Each row comes from the steps of one walk. Every step used is in the known rows, and no mark comes twice. Write the walk behind each row, first mark first.
Known rows:
l -> f: +1.16 +0.68 -0.31 -2.90 -0.48 +1.05 -0.31 +0.35 -0.29 +0.35 -0.43 +0.66 -1.66 -1.16 +1.87 +0.95 -2.28 +0.35 +0.40 +2.28 -0.32
f -> l: +0.92 +0.08 -2.75 -0.32 -2.06 +1.01 -6.07 -0.17 +1.68 +0.12 +0.18 -2.54 -3.41 +0.59 +1.67 -0.72 -0.61 -0.03 +0.56 -0.37 +0.81
v -> f: +0.97 +1.26 +0.50 -0.30 -0.51 -0.08 +1.67 -0.05 -0.26 +0.24 +0.19 +0.44 -0.18 -1.21 -0.36 -0.28 -1.03 +0.47 +0.04 +1.17 -0.56
w -> f -> k: -0.76 -0.19 +2.02 -0.25 +0.00 -0.61 -1.55 +0.04 -0.31 +0.43 -0.17 +2.39 +1.53 +1.36 +1.48 -0.84 -2.16 -0.33 +1.01 -1.28 -0.34
u -> f: +1.69 +0.81 -0.69 -0.06 -4.10 +0.39 -1.36 -0.88 -0.82 +0.18 -0.42 -1.45 -0.99 -1.13 -0.08 -0.94 -3.25 +1.30 +0.66 +1.61 +0.63
u -> k: -0.55 +1.20 +1.77 -0.50 -0.24 +1.46 -1.81 -1.63 -0.63 +0.28 +0.31 +0.40 +2.57 -0.12 -2.51 +1.22 -1.89 -0.58 +0.67 +1.15 +1.77
v -> f -> w -> l -> u -> k: -0.73 -1.14 +0.95 +0.30 +1.67 -1.12 +4.17 -1.75 +0.72 +0.45 +1.78 -2.12 +2.86 -0.28 -4.65 +2.04 +3.71 -0.98 +0.15 -1.31 -2.05
l -> u -> k -> w -> f: -0.47 -0.64 +1.92 +1.16 +4.99 +0.41 +2.69 -1.30 -0.04 +0.31 +0.31 +3.38 +0.30 -0.21 -3.55 -0.54 +0.77 -1.27 -1.22 -1.15 +0.34
v -> f -> l -> u -> k -> w: +1.17 -1.04 -2.08 +2.43 +2.83 +0.17 +4.00 +0.24 +1.05 -0.45 +0.36 +0.40 -1.46 -0.98 -2.93 +1.83 +0.64 -0.71 -1.63 +0.20 -0.70
w -> f -> k -> l: -1.13 -0.28 +1.42 +0.97 +1.31 -1.17 -4.06 +0.46 -0.63 -0.02 +0.03 +2.65 +1.22 +1.22 +2.67 -2.42 +0.34 -0.20 +0.29 -1.60 +0.03
k -> w -> f: +1.75 +0.79 +1.64 -0.85 +2.01 +0.52 +0.72 -1.78 +0.45 +0.06 -0.97 +2.74 -2.87 -0.05 -1.00 -2.35 +0.56 -0.06 -0.69 -1.71 +0.68
f -> l -> u -> k -> w: +0.53 -1.09 -2.63 +2.12 +2.54 +1.14 -0.98 -0.38 +1.46 -0.51 +0.39 -0.85 -2.55 +0.60 -1.67 +0.39 +0.47 -1.15 -1.00 -0.49 +0.89
p -> u -> f: -0.90 +1.37 +0.86 -0.09 -4.57 +0.24 +0.82 +0.88 -0.54 -0.18 -0.22 -0.14 +0.82 -0.78 -0.24 -0.43 -1.01 +0.17 +0.56 +0.74 +0.36
f -> w: +0.31 +1.52 -0.36 -0.53 -0.83 +0.02 -1.93 -1.82 +0.51 +0.11 -0.12 -3.30 +1.10 +0.85 -0.72 -2.17 +2.01 -0.02 +1.23 -0.78 +1.37
p -> u: -2.44 +1.95 +1.56 -0.35 -1.77 +0.52 -0.84 +0.72 +0.46 -0.17 +0.06 +0.43 +0.12 +1.02 +0.52 -0.39 +1.02 -1.15 +0.68 -0.06 +0.90
v -> f -> w: +1.04 +1.52 +0.19 -0.46 +0.13 -0.84 +2.69 -0.83 +0.18 +0.24 +0.21 -1.97 +2.97 -0.68 -1.67 -1.51 +2.14 +0.32 +0.51 -0.16 -0.18
k -> l -> u -> f -> g: -0.92 -0.81 -4.00 +3.07 +0.66 -0.58 -2.26 +0.98 +0.09 +0.54 +0.47 -4.23 -0.73 -1.35 +2.43 -3.54 +0.64 +1.77 -0.32 -0.97 +1.10
u -> k -> l -> f -> g: -0.36 -0.04 -0.63 -1.22 +3.37 +1.45 +0.13 +0.78 -0.99 +0.82 +1.07 -0.74 +4.47 -2.01 +0.27 +1.09 +0.15 +0.71 -0.60 -0.12 +1.71
p -> u -> f -> k: -1.56 +0.71 +0.97 +0.82 -5.07 -0.82 +1.31 +2.06 -1.04 -0.61 -0.51 +0.25 +3.64 +1.14 +1.62 +0.79 -2.73 -0.10 +1.29 +0.40 -0.25
w -> l -> u -> f: +0.30 -1.53 -1.53 +0.58 -3.36 -0.45 -1.65 -1.38 +0.68 +0.32 +0.32 -2.30 -4.54 -0.09 +0.17 -0.01 -1.23 +0.82 +0.40 +0.27 -1.76
l -> u -> k -> w -> f -> g: -1.23 -0.92 +0.14 +1.34 +6.24 +0.95 +4.61 -0.60 +0.59 +0.96 +0.81 +0.96 +1.38 -0.45 -3.41 -0.85 +1.08 -0.39 -1.07 -3.58 +1.60
u -> l: +0.24 +0.77 +0.99 -0.56 -1.19 -0.25 -3.93 +0.36 -0.96 +0.16 -1.20 +0.05 +0.10 +0.82 -0.21 +0.55 -0.43 +1.07 -0.63 +1.95 +1.02

Write each row's walk:
+2.82 -0.54 +1.46 -3.39 +1.91 +1.82 +3.46 -1.94 +0.04 -0.18 -0.41 +1.47 -2.56 -0.76 -2.02 +3.87 -0.58 +0.19 -0.57 +0.60 -0.73 | u -> k -> w -> l -> f
+2.44 -1.36 -1.63 +0.91 -1.63 -0.32 +1.36 -1.93 +0.97 -0.45 -0.57 -1.45 -6.79 +0.03 -0.75 -0.53 -0.30 +1.01 -0.44 -0.32 -1.15 | k -> w -> l -> u -> f
+2.51 -0.64 -1.55 -0.72 +1.07 +0.68 -1.60 -0.86 +1.94 +0.08 -0.42 +0.77 -4.59 +0.23 -0.48 -1.92 +1.34 -0.28 -0.96 -2.79 +0.29 | k -> w -> f -> l
-2.92 +0.62 +0.66 -1.02 +2.95 +1.24 +2.23 +2.89 -0.81 +0.50 +1.24 +0.53 +6.29 -1.54 -0.37 +1.62 +2.82 -0.42 -0.64 -0.79 +1.44 | p -> u -> k -> l -> f -> g
-1.20 +0.74 +2.19 -2.96 -0.98 -0.42 +1.39 +3.90 -1.04 +0.03 -1.01 +2.31 +2.27 -0.08 +0.88 +3.22 +0.95 +0.14 -1.17 +2.91 -0.57 | p -> u -> l -> f
-0.93 -0.83 -1.10 -0.11 -0.14 -0.75 -2.85 -2.46 +2.12 +0.26 +0.86 -4.28 -2.42 +1.63 -0.37 -1.31 +4.28 -0.66 +1.05 -2.43 -0.97 | f -> w -> l -> u
-1.13 +1.14 +4.67 -0.58 +2.85 +1.02 +4.61 -0.38 -0.15 -0.14 -0.01 +4.68 +3.33 -0.03 -4.84 +0.61 +2.18 -1.72 -0.98 -2.12 +1.21 | p -> u -> k -> w -> f
+0.59 -0.13 -0.86 +1.95 -3.02 -1.20 -3.54 +0.48 -1.41 -0.73 -0.90 -0.66 +0.87 +0.32 +2.84 -1.41 -2.33 +1.28 +0.67 +1.01 +0.46 | u -> f -> k -> l
+0.12 +0.72 +0.64 +1.23 -3.14 -0.56 +4.49 +1.47 -0.73 -1.42 -1.79 +1.18 +1.28 +1.25 +0.47 +0.24 -2.19 +0.19 +0.30 +0.05 +0.27 | p -> u -> f -> k -> w
+2.51 +0.19 -0.77 +1.00 -2.50 -0.35 +1.94 -0.52 -0.89 -1.06 -2.11 +0.31 -0.36 +0.72 +0.99 -0.29 -4.08 +1.21 +0.43 +0.83 +0.58 | u -> f -> k -> w
+0.97 -1.76 -2.58 +1.14 +2.52 +0.24 -1.11 -0.12 +2.30 +0.13 +0.30 +0.48 -6.25 +0.52 +0.27 -2.53 +2.08 -0.94 -1.17 -2.54 -0.61 | k -> w -> f -> l -> u
-0.36 -2.46 -1.28 +1.54 -3.79 -1.40 -1.24 -0.07 +0.17 -0.17 -0.10 -1.62 -2.18 +1.59 +1.93 +0.80 -3.13 +0.50 +1.13 -0.07 -2.20 | w -> l -> u -> f -> k
-1.64 -1.06 +0.83 +0.59 +0.86 +0.48 -1.88 -1.99 +0.65 +0.42 +1.53 -0.55 -1.25 +0.80 -1.88 +2.19 +0.34 -0.88 +0.36 -0.21 -0.50 | w -> l -> u -> k
+0.40 +0.37 +1.22 -1.39 +2.20 +0.99 -1.21 +0.34 -1.52 +0.10 +0.37 +1.89 +2.29 -1.97 -0.08 +1.67 +0.04 +0.03 -0.65 +2.29 +0.71 | u -> k -> l -> f
+2.02 -0.36 -0.71 -1.36 -4.65 -0.38 -0.69 -2.94 +0.73 +0.24 +0.00 -5.09 -0.32 +0.07 -1.71 -0.81 +1.27 +1.33 +1.25 -1.35 -0.59 | u -> f -> w -> l
+0.78 -0.01 -0.58 +0.83 -4.52 -0.53 -0.57 +0.16 -1.24 -0.31 -1.03 -0.60 +1.85 +0.66 +2.06 -0.06 -5.24 +1.09 +1.39 +1.32 +0.18 | u -> f -> k
-2.18 +1.04 +2.47 -1.37 +1.80 +0.82 +0.52 +2.14 -1.34 -0.26 +0.75 +2.97 +4.24 -1.23 -0.47 +1.92 +2.55 -1.24 -0.72 +1.63 +0.42 | p -> u -> k -> l -> f
-2.58 -1.48 +0.61 +2.88 +2.82 -2.05 -3.68 +1.51 +0.01 +0.04 +0.53 +2.38 +0.08 +1.44 +3.36 -3.22 +1.44 -0.84 -0.13 -1.47 -0.67 | w -> f -> k -> l -> u
+2.00 +0.57 +0.34 +0.90 +0.80 -0.78 +4.90 +0.54 -0.47 -1.03 -1.49 +2.60 -0.36 +0.77 +0.67 +0.41 -2.39 +0.40 -0.14 +0.55 -0.60 | v -> f -> k -> w
+0.80 +0.76 -0.44 -1.52 +1.13 +0.14 -3.00 +0.91 -0.63 +0.01 -0.38 +1.13 -1.52 -1.36 +3.11 -0.80 +0.47 +0.54 -0.46 +1.91 +0.04 | k -> l -> f
-0.73 -0.88 -3.97 +1.48 -0.55 +0.06 -5.56 +0.75 +2.22 +0.13 +0.72 -2.80 -4.85 +0.76 +2.23 -1.23 +0.16 -0.64 +0.17 -0.23 -0.21 | f -> l -> u
-2.11 -0.12 +2.16 -1.96 -1.32 -1.27 +1.78 +5.18 -1.58 -0.48 -1.42 +3.29 +4.67 +1.34 +2.50 +3.72 -1.09 +0.08 -0.41 +2.70 -1.36 | p -> u -> l -> f -> k
-1.97 +0.14 +0.50 +1.71 +1.72 +0.64 -1.60 -0.72 -0.26 +0.30 +0.68 -0.22 +1.42 +0.31 -1.36 +0.80 -1.06 -1.32 +0.21 +1.32 +0.77 | l -> u -> k
-0.17 -0.28 -1.82 +1.58 -2.57 -0.48 -0.80 -0.33 -0.31 +0.25 +0.10 -1.81 -2.01 -0.61 +0.72 -1.60 -2.18 +0.55 +0.34 +1.83 -0.28 | l -> u -> f
+1.04 +0.69 -1.25 -1.67 +1.48 -0.42 -1.75 -0.11 -0.23 -0.08 -0.15 -1.77 +1.16 -0.87 +1.71 -2.12 +3.91 +0.33 +0.00 +0.31 +0.18 | k -> l -> f -> w
+1.60 -0.62 +0.20 -4.09 -1.29 +0.86 -1.07 -1.03 +0.77 +0.51 +0.21 -0.07 -3.98 -0.31 +1.42 +2.37 -0.96 +0.47 +0.33 +0.74 -1.64 | w -> l -> f
+0.65 -1.66 -0.54 +1.69 +1.53 -1.61 +4.60 -0.02 +0.99 -0.90 -0.41 +1.47 -3.54 +1.81 +1.14 +1.36 +0.22 -0.02 -0.43 -0.87 -2.95 | v -> f -> k -> w -> l -> u
+0.12 +0.89 -1.23 -0.06 +0.37 +0.41 +3.05 +0.43 +0.35 +0.98 +0.51 -1.90 +2.15 -1.27 -0.02 -0.59 -0.89 +1.39 +0.19 -1.14 +0.50 | v -> f -> g
-1.99 +1.18 +1.95 -1.22 +2.25 +0.08 +1.95 +1.54 -0.92 -0.28 +0.90 +0.17 +6.86 -0.82 -1.66 +0.76 +5.55 -1.47 -0.26 +0.07 +0.84 | p -> u -> k -> l -> f -> w
